Each row was made from one small tree. Brackets hold a mark, then the marks that hang from it, in alphabetical order. Every link used is in the known rows. Write each row's tree.
Known rows
(lafot (sekiv bunesol suber (vomapas rata))): [-15.2  30.1 -23.0  -0.4 -19.4 -11.0 -13.9   5.6 -12.1  -1.1   9.0 -38.6
 -19.6   4.1   0.8  16.3  13.9  -5.7   1.3  -4.5  -9.5  10.0]
(bunesol (sekiv lafot vomapas)): [ -4.7 -47.4 -25.3   2.7  -7.8  -5.4  -4.6 -16.4  34.3 -13.6  18.7 -27.2
  24.2  10.5   0.5   6.5 -15.1 -17.1  11.4  12.3   1.8  26.4]
(bunesol (sekiv lafot suber (vomapas rata ribot))): [  8.3  -1.7 -34.3   1.9 -18.3 -25.3  -0.8 -21.7  56.3 -15.3   8.6 -46.0
  17.9  20.0 -22.9   9.3  12.5 -43.2  24.6  -0.3 -25.9  10.9]
(bina sekiv): [  0.5 -24.7  20.6 -17.4   4.6  16.1 -10.2 -10.6 -32.5 -16.1  -9.6  12.1
   4.9  -8.3 -13.6   0.8 -19.6  12.0 -16.4   4.1  13.1 -10.5]
(ribot lafot): [ -0.2 -14.5  21.5   0.1  19.0  15.7  -2.5  -5.7  -2.0  13.7 -11.2  36.8
   8.2 -12.3  -6.7  -4.0  -5.3  21.2   2.3   7.0  13.1 -15.6]
(sukeb (bina (sekiv bunesol lafot (vomapas ribot)))): [ 36.4 -13.6   2.7   5.6 -12.2 -14.4  20.7  -2.9  20.1  -5.1   4.7 -41.1
  28.5  21.7 -20.0 -34.0 -10.2  -6.9  -2.7   8.2 -31.3   0.8]
(suber (sekiv bunesol vomapas)): [ -5.7 -23.6  18.6   7.0 -12.3   6.1  -3.1 -14.5 -25.5 -19.5  23.2 -19.6
  -7.6 -14.1   8.0 -11.7 -17.6   4.1   1.2  26.4   1.0   3.3]
(sukeb (bina sekiv)): [ 14.0 -23.6  24.5 -32.5  -2.4  13.7  -0.6  -2.8 -18.2 -14.2 -21.0  -6.9
   9.4 -15.2  -8.6 -16.6 -29.5  11.7 -22.1 -17.6   9.2 -15.1]
(suber (sekiv (vomapas (ribot lafot)))): [ 26.2  -5.6  23.0   6.7   1.8 -12.5  -4.0  -9.7  21.8  11.9  -3.4   2.2
  21.7  -6.0 -21.0 -18.2  -6.4   5.5  23.8  29.7 -20.4  -4.2]
(suber (sekiv bunesol lafot (vomapas rata ribot))): [ 17.0  -3.1   4.1  20.5 -14.8  -9.2   5.4 -28.2  24.1  -5.2  19.3 -24.7
   4.7   9.4 -19.6  -9.4   0.8 -11.0  21.2  50.4 -27.9   9.6]
(suber (sekiv lafot vomapas)): [  9.9 -44.7  -3.1   5.4  -6.5 -18.4 -12.9 -23.8  12.9 -12.2  12.1 -25.3
  22.0   5.5  -3.6   0.6 -25.6  -6.2  20.2  33.5   1.7  24.0]
(lafot (sekiv bunesol suber (vomapas rata ribot))): [ -1.3  41.1 -17.1   6.0 -13.5 -15.9  -7.9  13.9   4.8  11.3   1.2 -29.9
 -13.7   7.5 -14.3   3.5  27.2  -7.9   7.6  -1.9 -26.7   0.8]
(ribot vomapas): [ -5.7 -11.6  11.8  -3.0  22.1  16.3   1.9  -4.4  -1.9  21.2 -13.2  28.5
  -0.1 -10.1 -10.4  -2.1  -0.1  15.3   2.0   3.7  11.9  -1.2]
(ribot lafot (vomapas rata)): [  8.2  24.6   9.4   0.4  16.7  19.0  11.4 -19.8  22.8  34.8 -16.6  36.0
   2.9  -4.5 -27.7   5.9  12.5  15.6  12.5  19.6  -5.8  -0.8]
(sekiv bina bunesol (vomapas (rata lafot) ribot)): [ -0.2  11.4   9.6   2.4  18.7  21.0  37.8  -4.2  26.1   8.7  -0.2  42.3
 -16.4   3.4 -17.9  -9.7  22.3  -6.4  -9.1  22.6 -17.0 -16.0]
(sukeb (bina (sekiv bunesol suber (vomapas rata)))): [ 12.3  15.5  -2.6 -20.0 -32.5  -7.9  15.3 -18.9 -11.2 -34.9   5.0 -65.1
  -4.6   6.9 -13.9 -11.2  -5.9 -21.2 -16.6 -16.9 -21.3  -8.6]
(vomapas rata): [-13.9 -20.3  12.2 -17.2  12.6  23.5  -3.8 -21.5  -1.7  -0.7 -10.3  28.9
 -10.0 -12.3 -16.8  10.3  -2.4   8.9  -5.5  17.8  14.4  -8.4]
(bunesol (sekiv bina lafot (vomapas rata))): [ -6.5 -32.0 -28.6  -9.9 -10.0   4.8  15.2 -32.2  43.9 -28.9  13.9   4.1
  16.1  12.1   8.1  14.6  -8.2 -30.6  -0.7   4.6  11.2  28.3]
(bunesol sekiv): [-19.5 -31.3   7.9 -14.4   1.4  26.7 -11.1  -6.2  -6.7 -14.1   3.7   9.3
  -3.6 -25.5   9.6   3.3 -14.5   1.4  -6.6 -10.5  20.8  -6.9]
(suber (sekiv bina lafot)): [  2.1 -34.3  19.3  -4.1   3.2   3.5  -5.8 -19.0 -11.1 -25.6  -0.6  28.3
   8.1 -12.4  28.3   0.2 -25.9  -0.3   0.1  -0.9  34.7   3.4]
(rata (lafot sekiv)): [-10.1   5.1   3.4 -14.0  20.8  14.3 -23.5  32.3  -5.5  38.4 -20.7  24.6
 -16.3 -20.5  -7.1  14.4  -3.5  28.5  -2.7   3.9   7.6  -3.3]
(suber (sekiv bina lafot (vomapas rata ribot))): [ 20.7 -16.7   0.8  -1.2  -2.2 -13.7  10.1 -30.9  39.2 -15.7  -0.9  12.9
  18.1  10.6 -10.4  -3.0  -5.0 -20.7  13.8  27.7  -4.8  15.7]
(ribot (lafot (sekiv vomapas))): [  4.6   1.9 -10.4   1.6   5.2  -8.3 -16.9  15.9  12.5  32.1  -7.9   2.6
  16.1   2.6  -7.2   6.1  -2.5  21.2  11.1  13.2  -4.0  20.0]

Write each row's tree
[-12.6  -9.1   3.5  14.4   2.2  -1.8  11.5  -6.1 -22.8 -30.2  10.8  13.4
  -4.7   4.7  39.1  -1.1   2.0 -14.6  -8.4 -33.6  28.9 -15.4] => (sekiv bina bunesol lafot suber)
[ 32.3 -21.0  13.5 -23.7  -1.7  -9.2  11.3  -0.3  18.4  -3.5 -18.3 -23.2
  26.8   5.6 -33.7 -30.1 -16.5  -1.3  -9.0  -2.9 -21.8  -5.4] => (sukeb (bina (sekiv (vomapas ribot))))
[ -7.7 -18.1 -15.2  18.2  -3.6 -17.3  17.6 -10.8  -3.4 -32.1  20.1 -11.1
   6.9  21.9  29.6  -2.9   2.9 -25.5  -2.0 -20.7  13.8   4.5] => (sekiv bina bunesol lafot suber vomapas)
[ -0.3 -50.9 -11.8   3.0  15.5  -7.2  13.4 -17.1  22.2 -14.7   4.5  23.0
  24.7  19.7  10.0   0.4 -11.3 -10.3  -1.2   6.2  20.7  19.6] => (sekiv bina lafot vomapas)
[  1.9  21.8  -1.2  12.8  12.4   3.9  -2.5  38.1  11.9  44.3  -2.5   2.7
 -11.7  -1.2 -17.0  -7.3  17.0  17.6   5.1  21.7 -29.9  -1.1] => (rata (lafot (sekiv bunesol (vomapas ribot))))
[-20.4  23.8   1.9   3.1  -7.9   1.1 -24.0  26.9 -44.9   1.5   1.0 -14.9
 -23.8 -16.5  24.9   7.1   5.4  11.3  -6.0 -31.9  12.5 -12.2] => (lafot (sekiv bunesol suber))
[  3.2 -15.0  -2.7  14.1 -20.9  -3.4   0.4 -36.2   6.5 -18.5  27.1 -32.5
   0.2   6.7  -5.6   2.3 -10.6  -9.2  15.0  48.9 -11.3  19.8] => (suber (sekiv bunesol lafot (vomapas rata)))
[  9.0  22.0  11.2  20.1   4.9 -10.9  27.8   3.2   5.0  -7.7   5.1  18.0
   7.6   9.8  11.3 -22.8  23.2 -14.7   2.7 -24.4  -6.7 -24.0] => (sekiv bina bunesol suber (vomapas (ribot lafot)))
[ -3.6  42.8  -8.7 -13.3  18.0  18.0  -9.7  18.3  19.5  58.5 -26.8  24.2
 -22.5 -12.4 -29.2  23.2  14.0  22.3   6.6  16.7 -11.9   9.6] => (ribot (vomapas (rata (lafot sekiv))))
[  2.9   0.8   1.0  13.1 -16.8  -8.6  -6.9 -10.5 -37.7 -30.3  13.0 -34.0
   3.8  10.9   6.8   1.4  -5.9 -10.7  -4.0 -13.8   2.0 -14.8] => (bina (sekiv bunesol lafot suber))
[ -6.3 -22.5  -3.7  -1.8  10.9 -11.7   0.8  -8.6  -5.1 -24.7  -7.0  20.2
   9.1   5.7  27.2   6.5  -3.9 -16.7  -2.6 -35.4  34.3  -8.5] => (sekiv bina lafot suber)
[ -5.1 -19.4 -18.4  24.3  -7.5 -22.8   2.5 -11.6   0.7 -16.6  23.5 -40.7
   8.2  22.3   6.8  -0.7   3.4 -18.4  10.9   0.6  -4.6   5.4] => (sekiv bunesol lafot suber vomapas)
[  3.9  36.3 -26.5  -6.1 -11.4 -23.6 -18.5   3.6  18.3  18.2 -10.0 -24.7
   4.0   9.7 -14.9  21.5  12.8  -3.8  16.1  -2.5 -14.2  14.2] => (ribot (lafot (sekiv suber (vomapas rata))))
[ -0.4  -5.3   2.2  -4.1 -16.9  15.1  11.1 -28.1 -17.7 -23.8  15.7 -18.9
  -3.9   9.5 -24.6   1.6  -3.1  -2.4 -14.5  33.2 -14.3   4.6] => (bina (sekiv bunesol (vomapas rata)))
[-20.2  38.3   5.5  -3.2   5.9  10.7  -4.2  37.4 -34.0   5.2  -6.4  22.1
 -33.5 -18.1  35.5   8.7  11.1   6.4 -16.6 -43.9  17.9 -21.9] => (rata (lafot (sekiv bina bunesol suber)))
[  5.5   7.9 -14.5 -10.1   5.1  -5.3 -12.5   9.2  30.4  28.4 -16.1   4.2
   3.1   4.3 -33.1   8.0  12.0   7.4   8.1  24.9 -19.0  17.5] => (lafot (sekiv (vomapas rata ribot)))
[-14.3  17.8  -5.8  -3.7   2.5   7.6  26.1 -10.8   3.3 -17.1   7.5   7.7
 -25.0   4.9   3.0   6.8  18.8 -22.5 -11.0  -7.4  -3.3 -14.0] => (sekiv bina bunesol suber (vomapas (rata lafot)))
[ -0.3 -20.4   8.3   3.5 -10.7  10.2   5.5 -12.6 -30.8 -21.5  18.7 -19.1
   4.7   7.6  -9.8  -8.4 -11.4   2.7 -15.8  19.7  -6.6   0.7] => (bina (sekiv bunesol vomapas))
[-12.5  27.6 -16.6   5.9  -4.1 -10.3 -11.7  31.8 -11.7  18.4   5.2 -32.3
 -21.7  -0.5   2.7   9.3  11.7   1.4   2.4  -8.5 -17.3  -0.3] => (rata (lafot (sekiv bunesol suber vomapas)))
[-23.4  24.2   5.0  -2.1  -3.6   5.5  -8.8  27.0 -48.7 -13.6  -1.0  16.3
 -24.6 -17.1  46.6   4.7   5.3   4.6 -18.5 -52.4  31.2 -14.0] => (lafot (sekiv bina bunesol suber))
[  2.1 -30.0   6.2  16.1  -9.8  -3.7  11.8 -21.0  -7.8 -30.6  26.0  -1.5
   6.9   3.6  30.4  -9.4 -19.2  -9.3   0.9  14.6  13.8  15.1] => (suber (sekiv bina bunesol lafot vomapas))
[ 18.2 -16.7  14.4  -3.1 -12.2   7.2   9.0  -6.9 -16.5 -15.7   2.4 -27.2
  10.6   0.7   3.9 -21.2 -25.0   7.1 -15.5  -6.5   0.2  -8.6] => (sukeb (bina (sekiv bunesol lafot)))
[-3.3 16.6  0.4 12.3  1.2  6.3  8.8 19.6 -8.6 13.0  5.9 27.5  1.1  0.2
 27.6 -5.2  3.3 16.9 -7.6 -7.2  8.8 10.6] => (ribot (lafot (sekiv bina bunesol vomapas)))
[  4.1  55.4  -4.0  -1.1   9.2  -8.8  -4.6  28.0  -5.4  27.0 -24.4  30.3
   1.4  -7.0  23.7   9.3  13.7   7.8   5.2 -51.3  16.7   0.1] => (ribot (lafot (sekiv bina suber)) vomapas)
[-14.5  40.4  -8.0 -25.7   8.9   5.6  -9.4  19.6  -3.6   9.0 -25.3  29.0
 -29.3 -14.7   7.7  27.1  12.0  -2.4  -9.6 -31.7  13.9 -10.4] => (vomapas (rata (lafot (sekiv bina suber))))
[-11.8   8.4  -7.9   6.8   6.2   9.6  -6.5  30.0  -3.9  32.2   6.3  -5.2
 -17.5  -4.3  -3.6   4.0   4.8  19.2  -1.5  20.2 -13.4   8.7] => (rata (lafot (sekiv bunesol vomapas)))
[  5.3  -5.8  -7.3  -2.3  11.5 -11.2 -15.5  25.5  17.0  30.4 -13.7   3.9
  11.7   2.2 -18.8  -2.7   4.5  13.6   7.9  10.9 -11.3  13.3] => (lafot (sekiv (vomapas ribot)))
[-12.9   5.8   6.9 -18.5  25.1  20.3  -7.3  31.6  -9.8  23.5 -23.7  55.2
 -17.0 -20.3  15.5  12.7  -3.3  21.7 -15.2 -16.2  24.1  -5.9] => (rata (lafot (sekiv bina)))
[-15.3 -12.1  -3.1   9.8  -4.9  -7.4   2.6  -5.6 -19.7 -19.8  17.7 -29.3
  -6.8   4.0   7.3  -5.7   5.2 -11.2  -1.0  -9.1   0.1  -8.2] => (sekiv bunesol suber vomapas)
[  4.2  56.8  14.6  13.3   2.6  -1.8   1.1  35.6 -19.0  13.4 -11.5  33.0
  -9.8  -9.8  29.1  -9.8  23.2   8.2  -2.3 -47.2   5.4 -28.1] => (vomapas (ribot (lafot (sekiv bina bunesol suber))))
[ 13.4  23.4  13.7   4.0  16.6   2.3 -19.0  30.1   9.0  45.5 -25.8  34.9
   9.1 -12.3 -11.5  -4.4   9.6  30.2  11.6   0.8  -5.0  -9.8] => (vomapas (ribot (lafot sekiv)))
